What can hang from each mark:
J_873: J_207 J_241 J_821
J_163: J_207
J_478: J_14 J_241
J_14: J_478
J_821: J_873
J_241: J_478 J_817 J_873
J_207: J_163

Known rows, with every way that one mark hangs from another:
J_873{J_207 J_241{J_478{J_14}}}: [ 1.66  1.27  1.61 -0.98 -0.14 -1.56 -0.45  1.66  0.14  0.01  0.91  0.83
 -1.89 -0.50  1.02  0.32 -0.23 -0.49  1.13 -0.60]
J_873{J_207 J_241{J_478 J_817} J_821}: [ 2.12  3.11  0.06  2.52  0.33 -1.29  0.35  4.34 -2.29  1.23  0.46  4.10
 -1.92 -1.80  1.15  0.69  1.45  0.99  2.75 -0.30]
J_241{J_817 J_873}: [-1.91 -1.74 -0.89 -1.22 -0.33  0.68  0.05  0.05 -0.62  0.29  0.13 -1.34
 -0.97 -0.31 -1.52 -1.08  0.01  0.64 -1.10  0.87]
J_478{J_241{J_817 J_873}}: [-0.96 -1.77 -0.54  1.72  0.48  0.74 -0.10 -0.21 -1.48  0.08 -0.55 -0.23
  0.77  0.32 -1.53 -0.19  1.14  1.62 -2.09  0.92]
J_14{J_478{J_241{J_873}}}: [-1.46 -0.17 -0.32 -0.92  0.06  2.18  0.03 -2.78  1.67  0.23 -1.77 -4.10
  1.06  0.97 -1.48 -1.43  1.08 -0.09 -0.90  0.25]
J_478{J_14 J_241{J_873{J_821}}}: [ 0.40 -0.74 -0.22  1.59  0.25  0.30 -0.30 -1.99  1.53  1.37 -0.37 -0.88
  0.26  1.54  0.87  2.59  2.34 -1.36 -3.05 -0.25]
J_14{J_478{J_241}}: [-0.96 -0.04  0.42 -0.29 -0.49  2.21 -0.35 -3.54  1.32  0.11 -2.54 -1.95
  1.99  1.42 -0.81 -3.19  0.96  0.14 -0.02  0.11]
J_14{J_478{J_241{J_873{J_821}}}}: [-0.85  0.92 -0.80  0.46  0.14  2.22  0.38 -2.41  1.58  1.05 -1.80 -3.08
  0.72  1.07 -0.54 -0.37  2.06 -0.67 -0.49 -0.07]
J_873{J_207{J_163} J_241{J_478} J_821}: [ 1.01  3.52 -0.52 -0.30 -0.05 -0.34  0.60  1.90 -0.71  0.60 -0.77  3.38
 -2.68 -0.50  2.21  0.86 -0.50 -0.58  5.27 -0.69]
J_873{J_207}: [-0.57 -1.34 -0.32 -0.92  1.27  0.42  0.05  0.45 -0.48 -2.10 -1.76  0.63
  4.07 -0.03  0.46 -1.25 -2.61 -0.45  0.68 -0.61]
J_241{J_478 J_873}: [-2.01  0.01  0.24 -5.29 -0.22  1.36  0.09 -0.49  2.19 -0.11  0.70 -2.50
 -2.28  1.18 -1.55 -1.85 -2.63 -2.38 -0.14  1.07]
J_14{J_478}: [-1.83  0.00  0.47 -2.90 -1.24  2.37 -0.26 -3.51  2.23  0.28 -1.83 -2.54
  0.72  1.01 -0.70 -4.28 -0.19 -0.94  0.84 -0.10]
J_873{J_241}: [ 0.05 -1.03  1.89 -3.32 -1.14  0.46 -0.09 -2.18 -0.91 -0.30 -0.44  2.16
  2.09  0.15  0.68 -1.22 -0.12  0.58  1.09  0.33]
J_241{J_873}: [-2.07 -1.97 -0.14 -4.17  0.01  1.32  0.28 -1.63  1.05 -0.70 -0.20 -1.94
  1.03  0.81 -0.83 -0.56 -2.03 -1.25 -0.99  0.49]
J_241{J_478}: [-1.22  0.12  1.34 -4.38 -0.88  1.43 -0.44 -1.29  1.82 -0.14 -0.20  0.18
 -0.29  1.70 -0.62 -3.96 -2.35 -1.97  1.00  0.83]
J_821{J_873{J_207}}: [ 0.01 -1.93  0.88 -2.29 -0.48 -0.55  0.31 -1.94 -0.03 -3.34  1.14  2.17
  6.30 -0.31  0.74 -1.24 -4.49 -0.25  0.65 -0.34]
J_821{J_873{J_241{J_817}}}: [ 0.53 -1.43  2.12 -2.26 -2.93 -1.23  0.08 -2.47 -1.33 -0.82  3.02  3.95
  2.47 -1.26  0.29 -1.65 -0.80  2.04  0.81  0.74]
J_14{J_478{J_241{J_817}}}: [-0.80  0.37  0.02  2.19 -0.95  1.72 -0.47 -2.10  0.04  1.14 -1.95 -1.18
  0.06  0.60 -1.35 -3.59  2.76  1.60  0.10  0.34]
J_163{J_207}: [ 0.35 -1.45 -0.37 -1.61 -0.88  0.27  0.42 -1.58  0.58 -1.17 -2.41 -0.67
  3.96  1.68 -0.20 -0.97 -3.38 -0.64 -1.06 -0.23]
J_478{J_14 J_241{J_873{J_207 J_821}}}: [ 1.10 -0.21 -0.99  3.35  1.77 -0.58 -0.06  0.66  0.26  0.29 -0.87 -1.05
  1.23  0.56  1.21  3.97  1.80 -0.95 -2.60 -0.98]
J_821{J_873}: [-0.76 -2.28  1.79 -4.66 -2.28  0.39  0.04 -4.43  1.10 -2.15  1.43  2.06
  4.79  0.72  0.40 -2.87 -3.74 -0.79  0.01  0.46]
J_873{J_207 J_241{J_817} J_821}: [ 2.07  1.50 -0.37  3.48  0.25 -1.28  0.46  3.32 -3.55  0.70 -0.63  4.38
  0.90 -2.18  1.78  1.86  1.98  2.03  2.22 -0.67]
J_478{J_241{J_873{J_207}}}: [-0.42 -1.56 -0.93  1.08  2.33  0.50  0.30  0.72 -1.07 -2.02 -1.63 -0.99
  4.06  0.26 -0.55  1.56 -1.54  0.43 -1.61 -0.06]

Rows:
[-0.23  0.79 -0.83  1.21  0.58 -1.24 -0.34  3.53  1.00  0.91  1.85 -2.79
 -5.50 -0.77 -1.29  0.43  0.17 -0.70 -1.04  0.16] => J_241{J_478{J_14} J_817 J_873{J_207}}
[-0.15 -0.39 -1.17  3.14  0.42  0.71  0.24  0.53 -1.37  0.97 -1.02  0.54
  0.60  0.32 -0.53  1.04  2.36  1.17 -1.70  0.45] => J_478{J_241{J_817 J_873{J_821}}}
[ 0.91  0.72  2.51 -3.21 -1.78 -0.46 -0.84 -1.47  1.33  1.40  1.36  0.65
 -3.19  0.74  0.79 -1.33  0.60 -1.02  0.58  0.33] => J_873{J_241{J_478{J_14}}}
[ 0.40  2.00 -0.84  0.04  1.18 -0.55  0.23  2.06  2.38  1.00  0.91 -2.06
 -3.32  0.30  0.73  2.43 -0.43 -3.06 -0.52 -0.72] => J_241{J_478{J_14} J_873{J_207 J_821}}
[ 0.83  1.75 -0.94  0.56 -0.02 -0.28  0.62  0.78 -1.77  0.10 -1.61  3.95
  0.31 -0.79  2.94  1.89  0.16  0.40  4.37 -1.13] => J_873{J_207{J_163} J_241 J_821}
[-0.17 -1.23 -1.42  3.75  1.97 -0.20  0.14  2.18 -2.20 -1.07 -0.87 -0.27
  1.92 -0.64 -1.38  1.21  0.38  2.08 -1.73  0.18] => J_478{J_241{J_817 J_873{J_207}}}
[-0.30 -2.06  0.31  0.18  0.14  0.30 -0.61 -2.32  1.38  0.29 -0.35 -2.24
  0.34  1.47 -0.21  1.39  1.30 -0.75 -3.55  0.06] => J_478{J_14 J_241{J_873}}
[ 0.95  1.27  1.32 -1.97  0.77 -0.70  0.01  2.05 -0.82 -1.06  0.22  1.82
  0.08 -0.73  0.51 -0.48 -1.73  0.02  2.43 -0.04] => J_873{J_207 J_241{J_478}}
[-1.51 -0.05 -0.86  1.58 -0.27  1.55 -0.02 -1.47  0.35  1.08 -1.13 -3.63
 -1.14  0.19 -2.26 -1.88  2.58  1.29 -0.99  0.55] => J_14{J_478{J_241{J_817 J_873}}}
[-0.49  0.22 -2.24  2.70  1.76  0.80  0.71  0.61 -0.76 -0.56 -2.40  0.34
  1.72  0.40  0.82  2.84 -0.25 -0.14  0.60 -0.49] => J_478{J_241{J_873{J_207{J_163} J_821}}}
[ 1.34 -0.86  1.06 -0.21 -1.10 -2.10  0.36  0.23 -2.58 -1.97  2.51  4.04
  3.46 -2.37  0.69 -0.02 -1.65  2.44  1.44 -0.02] => J_821{J_873{J_207 J_241{J_817}}}
[ 0.94  1.12  2.33 -0.53 -2.05 -1.08 -0.95  0.19 -0.02  2.19  1.96  1.58
 -5.20 -0.35 -0.03 -1.62  2.42  0.73  0.64  0.64] => J_873{J_241{J_478{J_14} J_817}}
[ 1.82  1.60  1.08  1.83  0.03 -2.10 -0.66  3.20 -1.30  0.98  1.65  1.35
 -3.85 -1.48  0.44  0.00  1.52  1.10  1.12 -0.26] => J_873{J_207 J_241{J_478{J_14} J_817}}
[ 1.11  2.12 -1.43  3.43 -0.34 -0.89  0.56  2.29 -3.06  1.16 -1.00  4.84
 -1.50 -1.84  2.15  1.66  1.80  2.07  4.48 -0.83] => J_873{J_207{J_163} J_241{J_817} J_821}
[ 1.31  0.19  2.99 -1.92 -3.16 -1.96 -0.60 -1.98  0.67  0.59  4.46  2.63
 -2.25 -0.83  0.11 -1.59 -0.05  0.58  0.46  0.69] => J_821{J_873{J_241{J_478{J_14} J_817}}}
[-1.24  2.44 -2.43 -1.16  0.94  0.80  0.90  2.03  1.69  0.17 -0.56 -0.77
 -3.43  0.29  0.39  1.27 -2.31 -2.49  2.80 -0.27] => J_241{J_478 J_873{J_207{J_163} J_821}}
[-0.13  1.71 -0.67  0.71 -0.93 -0.39 -0.19  1.49  1.91  3.27  1.98 -1.40
 -6.78  0.22 -0.44  0.53  2.29 -1.80 -0.96  0.36] => J_241{J_478{J_14} J_817 J_873{J_821}}
[ 0.54  0.02 -2.10  5.08  2.17 -0.17  0.52  2.65 -2.38  0.03 -1.33  0.78
  1.63 -0.81 -0.23  2.41  1.48  1.36 -1.10 -0.14] => J_478{J_241{J_817 J_873{J_207 J_821}}}
[-0.08 -1.64 -0.35  3.19  0.06 -0.37 -0.73 -0.61 -0.11  1.22  0.53 -1.66
 -1.46  0.47 -0.97  0.86  3.18  0.88 -3.54  0.37] => J_478{J_14 J_241{J_817 J_873}}
[ 0.30 -0.20 -1.41  2.34  2.29  0.55  0.68  1.42 -0.92 -1.02 -1.84  0.18
  3.76  0.17  0.41  2.92 -0.03 -0.26 -1.17 -0.49] => J_478{J_241{J_873{J_207 J_821}}}
[ 1.15 -1.22  1.77 -2.31 -0.97 -1.47  0.50 -1.25 -1.19 -2.95  2.01  3.68
  5.31 -1.45  1.24  0.33 -3.15  0.91  1.46 -0.27] => J_821{J_873{J_207 J_241}}
[ 0.54  1.02  1.06 -3.37 -1.66 -1.21  0.32 -1.02  0.32 -1.96  2.54  3.31
  0.13 -0.85  1.03 -0.70 -3.93  0.18  3.94  0.05] => J_821{J_873{J_207{J_163} J_241{J_478}}}
[ 0.53 -1.66 -0.55  2.17  1.74 -0.49 -0.31  0.15  0.56 -0.68 -0.49 -2.40
  1.37  0.64  0.11  2.83  0.50 -0.34 -3.10 -0.69] => J_478{J_14 J_241{J_873{J_207}}}
[-0.96  0.35 -0.06 -0.80 -1.04 -0.27 -0.55  0.98  1.94  2.12  2.20 -2.79
 -6.40  0.50 -1.69 -0.98  1.03 -1.08 -1.62  0.87] => J_241{J_478{J_14} J_817 J_873}
[ 0.61 -1.09 -1.06  5.20  1.63 -1.17 -0.56  1.62 -0.88  0.24  0.20 -1.70
 -0.71 -0.40 -0.57  2.37  2.26  1.30 -3.19 -0.29] => J_478{J_14 J_241{J_817 J_873{J_207}}}
[-0.38  0.47 -0.35 -1.70  1.23 -0.54 -0.26  2.07  2.56 -0.19  1.40 -3.60
 -3.15  0.51 -0.42  0.75 -1.59 -2.63 -1.32 -0.25] => J_241{J_478{J_14} J_873{J_207}}
[-0.92  0.28 -1.11  0.73  1.43  1.56  0.32 -0.48  0.76 -0.78 -2.10 -4.24
  1.87  0.16 -1.25 -0.19  0.31  0.24 -0.28 -0.32] => J_14{J_478{J_241{J_873{J_207}}}}
